Known rows, with every step that occurs:
f q u l: -1.843 0.015 1.069 0.253 -3.937 -2.267 0.464 -0.286 -1.240 -1.168 1.602
 1.385 1.113 -1.529 -0.958 -2.061 2.549 1.247 -0.168 -2.212 2.417 -0.194
 0.701
l f: -2.562 1.881 -2.698 0.433 -1.682 0.236 -0.922 0.280 0.360 1.892 4.376
 0.122 -1.835 -2.712 0.887 -1.069 1.807 3.136 -0.795 -2.786 1.128 -1.444
 -0.048
f l u q: -0.698 1.214 0.733 1.645 -2.580 0.639 0.344 1.257 2.209 0.267 -0.716
 1.977 1.200 -2.245 0.467 -0.530 1.753 -1.504 -0.715 -0.284 -0.388
 -3.207 -0.043
u q f: -2.113 0.331 2.858 1.489 -2.823 -1.914 -0.127 1.779 -0.436 1.368 -1.651
 0.801 1.261 -1.922 0.558 3.234 0.491 4.107 -1.526 -0.263 1.073 -1.574
 -1.630
z f q u l n: -0.708 -0.084 2.597 -0.881 -1.935 -2.358 0.816 0.326 -2.952 -1.557
 -0.179 2.545 2.191 -2.553 0.382 0.510 2.760 -4.953 1.555 -3.262 2.504
 -0.735 3.519
l n z: -2.081 1.982 -2.118 0.417 -0.062 -1.583 0.874 3.066 2.508 0.941 2.241
 0.138 -2.120 -2.766 2.293 -1.430 0.309 -0.955 0.711 -2.362 1.622 0.795
 1.570
l u q: -1.572 1.690 -0.113 0.822 -3.032 -0.602 -0.840 2.951 1.141 -1.762 3.295
 1.119 2.343 -2.305 -0.579 -1.409 2.000 1.251 -1.159 -1.697 1.148 -1.818
 -1.323
u l: -2.141 1.761 0.081 1.695 -2.832 -0.845 0.383 0.358 0.240 3.823 -0.570
 0.195 -3.819 -2.494 0.770 -2.236 1.277 6.249 -0.881 -2.011 1.491 0.288
 -0.846
u l n: -1.226 1.440 0.440 1.062 -1.011 -0.167 1.356 3.464 1.205 3.921 -0.863
 0.509 -1.659 -2.145 1.378 -1.634 1.690 1.229 -0.161 -3.104 2.187 0.006
 1.340
q u l f z: -1.913 1.854 -2.593 -0.618 -3.177 2.464 1.349 0.045 -2.118 -1.243 3.267
 2.374 1.131 -2.946 0.059 0.002 2.135 -1.107 0.778 -0.751 0.731 -0.448
 -0.205
z f l: -1.400 2.027 1.044 1.951 -1.459 -0.514 0.022 -4.610 -0.515 3.986 -1.295
 0.799 -5.902 -3.696 2.656 0.547 1.061 1.561 0.505 -1.034 -0.441 -1.708
 1.068
q u l n z f: -1.373 1.155 0.082 -0.439 -1.808 -1.566 1.433 1.094 -1.927 -3.045 -0.809
 2.558 -0.227 -3.369 1.817 0.191 0.805 -6.828 3.277 -1.796 1.524 0.568
 2.049
l f q: -2.376 0.944 -1.705 -0.540 -1.742 -2.083 -0.806 -0.147 -0.495 2.201
 3.762 0.587 0.560 -2.547 0.383 -0.395 2.256 3.669 -1.583 -3.375 1.744
 -1.208 1.563
n l: -2.994 0.605 -3.310 0.141 -2.109 0.484 -0.882 1.838 -0.468 4.510 1.918
 -1.131 -4.150 -2.317 1.451 0.611 0.211 5.959 -0.781 -1.384 0.742 -1.533
 -0.107
z f l u q: -0.470 1.567 1.939 1.173 -2.351 -0.257 -0.065 -1.387 -0.471 -0.043
 -2.081 2.720 0.203 -3.569 1.180 1.604 1.568 -2.480 0.306 -0.362 -0.718
 -3.082 0.524
n l f q u: -2.737 -1.357 -3.921 -2.440 -2.849 0.203 -1.116 1.934 -2.674 -0.978
 4.279 1.073 2.837 -1.644 -0.332 2.215 1.756 -1.120 0.204 -2.082 1.209
 -3.195 2.320
q f l n: -0.398 1.320 2.397 1.966 0.269 0.791 1.822 0.751 3.264 2.942 -2.039
 1.046 -1.148 -1.206 2.670 4.772 0.781 -4.003 0.637 -1.224 0.145 -3.279
 2.664
q u l: -2.043 0.919 0.056 1.220 -3.930 -0.045 0.379 0.462 -0.323 -1.566 2.696
 0.829 -1.043 -1.717 -0.353 -2.895 2.171 0.869 0.644 -1.689 1.879 -0.535
 -1.018
u q f l n: -0.304 -0.569 4.085 1.617 -0.492 0.190 1.984 3.331 1.629 2.992 -5.889
 2.124 2.398 -1.618 2.143 4.909 0.489 -3.512 -0.280 0.086 0.366 -3.062
 1.921
q v: -2.987 1.521 0.202 1.892 -2.177 -2.879 -0.214 -0.248 3.007 4.700 4.348
 0.532 -4.433 -2.875 0.517 0.148 1.685 6.222 -1.502 -1.893 2.233 1.143
 -2.120

Rows:
-1.968 0.724 0.986 -0.414 -3.032 -3.267 -1.131 -3.477 -3.116 -2.823
 4.948 1.177 0.025 -2.709 -0.102 -0.286 2.711 -0.775 0.743 -2.741 1.900
 -1.092 1.293
z f q u
-1.451 -0.334 -0.222 -0.989 -2.063 -2.888 1.978 2.941 0.152 -2.412
 -0.352 2.355 2.837 -1.980 0.502 -1.145 1.289 -5.065 1.538 -2.155 2.495
 0.996 3.157
f q u l n z
-1.675 1.310 -0.115 -0.973 0.004 -4.813 0.429 -0.190 -1.167 1.068 -0.094
 1.387 -0.683 -3.907 2.485 1.326 0.561 -1.516 1.007 -3.069 1.647 1.008
 3.913
l n z f q
-0.903 1.331 0.839 1.460 0.358 -0.635 2.457 0.704 3.495 1.723 -3.751
 1.627 -1.365 -1.933 3.593 5.184 -0.861 -5.455 1.450 -0.242 -0.514
 -1.643 2.959
q f l n z
-2.108 1.561 0.961 0.202 -1.927 -4.112 -1.105 -3.458 -2.311 2.404 1.875
 0.389 -2.567 -3.473 1.082 0.243 1.737 4.732 -0.753 -3.004 1.543 -0.140
 1.437
z f q
-2.069 0.679 -1.542 -0.069 -3.547 1.080 0.136 0.920 -1.248 -1.789 2.820
 1.863 1.137 -2.084 -0.372 -1.513 2.368 -1.524 0.840 -2.074 1.501 -1.548
 -0.169
q u l f
-1.240 -0.152 3.739 2.284 -2.363 -0.639 0.959 -0.007 0.725 3.155 -5.560
 1.743 0.253 -1.914 1.585 4.097 0.160 1.354 -1.114 1.251 -0.420 -2.775
 -0.334
u q f l
-1.104 3.304 -1.164 1.011 -1.481 -1.072 0.232 -4.088 1.333 -1.367 -0.174
 2.274 -3.661 -3.862 2.594 1.988 0.210 -4.469 2.114 -0.698 -1.624 -1.671
 1.849
n z f l u
-2.189 1.459 -1.551 0.564 -2.502 0.357 0.114 0.980 -0.758 3.448 0.109
 1.060 -1.580 -2.790 0.890 -0.884 1.511 3.861 -0.723 -2.372 1.152 -0.626
 -0.081
u l f
-1.044 0.895 3.072 1.510 -2.477 -2.026 0.282 -1.412 1.186 2.198 -1.830
 4.103 -0.460 -4.112 0.804 4.240 1.679 -1.558 -0.195 0.124 -0.081 -1.555
 -0.640
z f l u q v
-1.217 1.440 -1.185 1.194 0.300 -0.421 2.089 1.222 3.598 2.915 -1.757
 1.015 -3.043 -2.799 3.324 -0.446 -0.006 -3.673 1.114 -0.965 0.201
 -0.502 2.998
f l n z
-0.719 1.299 0.289 1.796 0.211 0.925 1.510 1.278 3.450 4.135 -0.215
 0.482 -2.761 -2.132 2.517 -0.984 1.618 -2.401 0.260 -1.909 0.730 -2.025
 2.562
f l n
-2.895 1.580 -5.698 -1.655 -1.360 3.026 0.097 1.593 -2.127 4.596 2.373
 0.278 -1.736 -3.506 1.750 3.458 0.200 3.873 -0.524 -0.612 -0.490 -1.323
 0.811
n l f z
-0.571 3.399 0.225 1.445 -1.617 0.327 -0.376 -4.030 0.877 -0.430 1.663
 1.649 -3.493 -3.217 1.791 1.594 1.832 -3.068 1.297 -1.723 -1.057 -3.342
 1.412
z f l u
-3.383 -1.330 -2.782 -1.707 -1.949 -2.198 -0.603 1.952 -0.544 6.682
 1.555 1.628 -0.265 -2.890 0.440 5.276 0.992 5.253 -1.874 -1.940 1.595
 -0.490 1.322
n l f q v
-1.833 0.153 2.152 -0.436 -0.961 -6.462 1.911 0.323 -0.560 5.154 -4.352
 3.692 -1.181 -4.513 1.962 4.105 0.378 0.165 0.487 -2.145 2.388 3.444
 2.814
u l n z f q v
-2.568 -0.150 0.575 -0.059 -2.691 -3.781 0.636 0.289 0.167 6.125 -0.537
 2.958 0.091 -3.125 -0.156 2.414 2.004 5.521 -1.976 -2.417 2.402 1.186
 0.530
u l f q v
-1.049 2.912 1.101 0.406 -2.538 0.346 0.636 1.578 -0.060 -2.255 1.627
 2.221 3.869 -2.381 -0.050 5.783 1.009 0.033 -0.676 0.385 -0.301 -1.801
 -1.227
l u q f z
-2.647 1.636 -0.545 -0.235 -1.764 -5.652 -0.505 -3.477 -2.156 1.277
 0.182 0.923 -2.821 -4.201 1.891 0.615 0.129 3.407 0.104 -2.006 0.964
 1.410 1.781
n z f q
-1.949 1.549 1.800 0.844 -2.426 -0.629 1.127 0.955 -1.385 1.873 -1.166
 1.338 1.312 -2.798 0.871 4.726 0.203 4.389 -1.525 1.020 0.227 -0.355
 -1.627
u q f z
-0.994 1.634 0.509 0.699 -2.250 -1.604 0.428 -1.486 -0.379 -1.110 -3.655
 3.291 -0.050 -4.343 2.011 1.994 -0.106 -3.853 1.168 0.645 -1.441 -1.483
 0.883
n z f l u q
-1.341 0.962 0.982 -0.802 -0.796 -4.693 1.503 0.213 -2.079 2.733 -4.725
 2.265 -0.752 -4.001 2.402 1.452 0.289 -0.630 1.004 -2.663 1.590 1.878
 4.016
u l n z f q
-0.462 1.594 1.435 1.300 0.316 0.265 0.975 -1.485 0.659 3.851 -1.658
 1.132 -3.699 -3.457 3.204 1.062 1.412 -3.535 1.224 -2.098 0.269 -2.083
 3.203
z f l n
-1.632 0.684 -1.020 -0.048 -1.989 -0.654 1.915 3.468 0.982 -2.794 0.505
 1.864 0.759 -2.195 1.055 -1.790 0.933 -5.505 2.227 -1.720 2.002 0.656
 1.459
q u l n z
-1.966 2.087 -0.459 1.532 -1.344 -2.018 0.639 -4.587 -0.125 2.923 -2.879
 1.294 -6.240 -4.438 3.507 0.835 -0.503 0.304 1.393 -0.121 -1.070 -0.029
 1.381
n z f l
